Each row comes from the steps of one path. Every step used is in the known rows, and no mark comes twice. Write the path behind each row, first mark first.
Known rows:
mivutus, zeze: [ -1.2  26.3  13.0  13.7  15.3 -21.9  10.8   0.1 -29.1  17.6  18.9   0.5
  -6.5  27.4 -23.0   8.5   0.8  -1.0 -16.4   5.9   1.3   5.8]
fuvun, fegor: [ 28.0  -2.8  16.2   7.5  33.2 -45.8 -11.0  -3.2 -28.7 -12.0  18.6  -7.4
 -15.8   1.6   4.9  16.4  -9.4  16.5  -4.7  31.0  19.3  18.1]
fegor, vidinaf: [ 14.4   7.3   5.7   7.5  31.4   7.6   8.7  22.7 -22.4   3.1 -15.9  23.8
  -0.9   1.4  -2.0  25.3  12.4  -1.9 -20.2   9.4   7.4   2.1]
liti, zeze, mivutus, zodug: [ 14.5  19.3  13.1  22.6  41.3 -24.6 -10.4 -47.1 -27.1 -30.7  27.4  28.6
 -34.8  -5.4 -14.5  33.1  14.6   8.1 -37.0   2.6  24.7  47.4]
liti, vidinaf, mivutus, zeze, fegor, fuvun: [ 42.8 -23.5 -17.2  30.2  18.9 -11.1  13.6  -9.9   2.7  31.3 -16.1  -2.7
 -13.1  34.3 -20.2  -8.2  26.9  25.5 -65.8  12.5  44.4  27.0]
mivutus, zeze, fegor, fuvun, liti, tera: [ 33.1 -27.8 -29.9  14.2  30.8 -33.1  -9.4 -20.5 -31.7   8.6  17.2 -13.6
 -25.3  62.1  32.6 -14.5  -9.5  -8.7  -7.3  23.3  56.8  15.1]
fegor, fuvun, liti, tera, mivutus, zodug: [-22.0 -47.9 -36.6   6.3  45.7 -19.8 -50.5 -23.0 -20.6  -4.6  14.4  30.1
 -10.5  24.1  23.0  27.5  -0.3   0.0 -18.9  22.5  19.0  55.5]
vidinaf, fegor, fuvun, liti, tera, mivutus, zodug: [ -3.8 -56.6 -21.3  15.5  57.1 -36.6 -64.1 -24.2 -39.8  -3.9  12.0  27.2
 -17.2   2.9  32.9  24.7 -16.9   1.3 -26.2  11.6  24.5  60.5]
fuvun, fegor, vidinaf, mivutus, zeze, liti, tera: [ 44.1  27.0 -10.5  35.6  64.4  -9.4  28.0 -45.9 -21.2 -20.9  13.8  29.1
 -37.7  48.8   5.1  25.4  -2.6  -0.8 -59.4  -7.1  31.6  28.7]
vidinaf, fegor, fuvun: [ 15.2 -27.6   4.0  17.8   5.9 -30.2 -31.1  27.2 -48.0  28.3 -15.4 -14.0
   4.9 -18.9   5.9   2.3 -17.4  11.0 -20.5  19.8  16.0  19.4]
fegor, fuvun, liti, zeze, mivutus: [ 41.1 -32.1 -55.3  18.8  28.8 -36.4 -27.1 -12.0 -35.2 -14.4  -7.0   8.1
  -3.6  29.9   9.3  15.0  13.5  21.1  -7.1  21.4  25.5  59.2]
mivutus, zeze, fegor, fuvun: [ 17.0  -6.3   6.2  22.3   2.1 -30.5   3.8   8.9 -26.0  32.2   7.4 -29.5
  -4.8  24.8 -10.4 -24.5  16.6   9.2 -26.2  29.0  58.8   4.1]
vidinaf, fegor, fuvun, liti: [ 30.3 -55.0 -26.0   9.8  17.5 -46.4 -49.8  20.1 -55.6  28.4 -17.4  -8.8
  13.4   3.8  39.7   3.3 -15.2  15.1   3.3  29.8  21.5  30.9]
tera, mivutus, zeze, liti: [ -6.1  37.0 -12.9  29.5  28.2 -19.0   5.4   2.0 -16.6  11.4  24.3  16.9
  12.5  27.5 -25.0  -3.6  49.7  -6.6 -27.6  -2.1   7.9  25.3]
liti, zeze, fegor: [ 38.5  18.1   3.7  12.4  30.8 -31.8   5.6  -8.1 -34.7 -15.5  19.3  10.7
 -41.1   6.0   7.2   3.1  14.6   5.2 -14.8  12.7  44.5   7.7]
zeze, liti: [ 14.1  22.3  -8.9  11.1   6.8 -11.3  -3.2  14.7 -31.2   4.5   9.3   3.2
  11.7   2.3  12.4  -4.6  28.7 -10.8  -5.8  15.0   6.2   4.4]
fuvun, liti, tera: [ 22.3 -12.2 -28.8  -4.3  34.7 -16.8 -19.7 -13.2 -33.9 -19.3  19.7  20.2
 -15.8  33.8  39.1  28.2 -24.2 -17.7  10.7  12.1 -14.0  17.9]
mivutus, zeze, fegor: [ 25.3  22.2  23.7  18.7  16.5 -31.1  13.5  -6.8 -23.5  14.4  27.5 -12.0
 -14.5  23.2  -6.7  -9.2  17.7   0.4 -20.9  13.3  40.6  -3.4]
mivutus, zeze, liti, vidinaf, fegor, fuvun: [ 38.8  -2.4 -21.7  32.3  32.8 -17.9   1.3  12.2 -30.1  33.9 -20.6  -0.9
 -13.6  21.8  -2.6 -38.7  27.5  -0.8 -37.9   0.1  50.5   9.0]
zeze, fegor, fuvun, liti, tera, mivutus, zodug: [  4.5 -53.7 -27.7  13.5  48.2 -30.5 -49.3 -31.0 -16.9  -9.7  22.1  15.8
 -19.0  19.5  36.3   8.6  15.9   0.4 -22.5  30.0  57.9  46.9]

Write each row's path:
[ 53.2  -9.5 -24.9   4.1  44.3 -48.4 -13.4 -15.1 -44.8 -14.0  16.1  16.4
 -34.0  26.8  41.7   3.9  14.5  10.8   9.4  22.4  51.7  18.2]
fuvun, liti, zeze, fegor
[ 38.9 -36.3 -12.1  14.0  28.9 -15.4 -16.0  28.1 -27.3  23.4 -33.1   3.2
 -13.3  -9.7   0.4  -8.5  -0.7   8.7 -30.6  11.6  24.9  17.5]
liti, vidinaf, fegor, fuvun
[ 30.0 -45.5 -58.7  17.7  28.9 -16.4  -5.9  -9.4  -9.6  33.8 -25.9  17.4
   3.4  58.9  -2.1   9.9  12.5  30.6 -38.9  12.4  10.9  49.2]
fegor, fuvun, liti, vidinaf, mivutus, zeze
[ 29.5  14.4  17.6  28.7   8.8 -29.4  11.5 -23.4 -17.3  19.0  22.9  -4.9
  -4.9  22.8 -11.7  16.3  12.6  17.0 -49.9   7.1  13.4  23.5]
vidinaf, mivutus, zeze, fegor
[ 10.2   8.4  26.4  20.3  20.7 -17.4 -20.7 -32.4 -14.7 -13.9  23.6   8.4
  -1.0 -14.4 -10.9  30.1  17.1   3.7 -32.5  12.6   7.9  41.0]
zeze, mivutus, zodug
[ 28.3  -9.3 -14.2  15.3  16.6 -32.7  -4.4   8.2 -38.0   3.6  -2.9  -6.6
 -29.1   8.3   3.5 -11.6  10.7  14.4 -20.0  26.6  62.6  14.7]
liti, zeze, fegor, fuvun
[-16.1  30.5  -5.3  20.2  44.3  -9.2   9.1 -18.5 -12.9 -13.2  36.5  28.6
 -26.2  35.1 -34.6  27.3  -3.1 -19.2 -34.5 -13.0 -18.1  28.0]
liti, tera, mivutus, zeze
[ 36.2  19.8  21.2  21.6  38.7 -10.7  30.0   0.9 -20.9  11.5   2.9   9.2
 -19.8  24.8  -6.4  -1.5  28.7  -1.8 -33.9   5.8  59.7 -11.1]
mivutus, zeze, fegor, vidinaf
[ 38.0  -4.3 -25.7  19.7  82.4 -13.8   7.2 -23.2 -12.0 -21.7  14.9  41.7
 -29.9  56.6  14.5  18.7  27.4 -16.3 -27.0  -4.1  48.7  20.7]
fuvun, liti, tera, mivutus, zeze, fegor, vidinaf
[ 11.7  17.0   4.2  26.4  28.2   5.3  26.1  -8.3 -17.9  20.2  -9.9  30.9
  -0.1  30.0 -26.2  39.1   8.0  16.2 -57.6  -9.0  -5.6  26.0]
fegor, vidinaf, mivutus, zeze
[ 15.2  30.6 -15.2  10.4  19.5   3.4   0.4  -6.1 -27.4 -18.1  21.2  14.2
 -15.6  15.7  21.7   6.6   0.5 -34.5  -9.5   4.8  -4.4   2.9]
zeze, liti, tera
[  7.6  41.0  -1.3  22.0  12.5 -16.9  12.4  -0.3 -31.7  17.9  21.1  -0.4
   3.6  31.1  -4.7 -13.6  28.6 -13.2 -15.7   5.1  16.5   1.8]
mivutus, zeze, liti
[ 35.4 -35.5 -35.7  23.6  21.1 -29.1 -12.9 -37.8 -24.9  13.2  13.3  -6.1
 -13.5  60.7  27.2  12.1 -15.0   9.6 -36.2  15.7  29.6  40.4]
vidinaf, mivutus, zeze, fegor, fuvun, liti, tera
[ 36.1 -40.2 -39.2  10.8  38.0 -54.4 -39.6   4.5 -68.2   9.7 -15.2  12.0
 -22.6  13.4  35.4   5.3 -16.6  19.9  -0.3  18.1  38.0  38.8]
vidinaf, fegor, fuvun, liti, zeze
[ 63.9 -37.3 -25.4   3.0  56.9 -31.7 -26.0   5.4 -30.9   2.0 -14.9  25.3
 -14.4   9.3  36.6   7.1   3.6   4.6  -2.6   6.3  12.4  20.8]
fuvun, liti, vidinaf, fegor
[ 67.5 -21.1 -29.0  18.2  46.4 -29.3   4.7 -33.6  -1.7  11.2   3.0  22.2
 -13.3  53.8  17.1   9.3  28.9  20.5 -37.6   6.0  29.9  31.8]
fuvun, liti, vidinaf, mivutus, zeze, fegor
[ 34.6 -56.6 -56.3  -0.8  30.8 -14.5 -22.8  20.6 -13.6  17.4 -30.6  11.9
   3.2  32.3  22.7  -6.1  16.2  13.1  -1.7  31.1  24.4  24.1]
fegor, fuvun, liti, vidinaf
[ 11.3 -34.1 -36.8  25.3  53.5 -40.9 -33.4 -13.4 -39.5   8.4  10.4  14.6
 -14.9  40.1   8.0  11.1 -18.0  -2.9 -26.1   0.2  15.2  49.3]
vidinaf, fegor, fuvun, liti, tera, mivutus, zeze
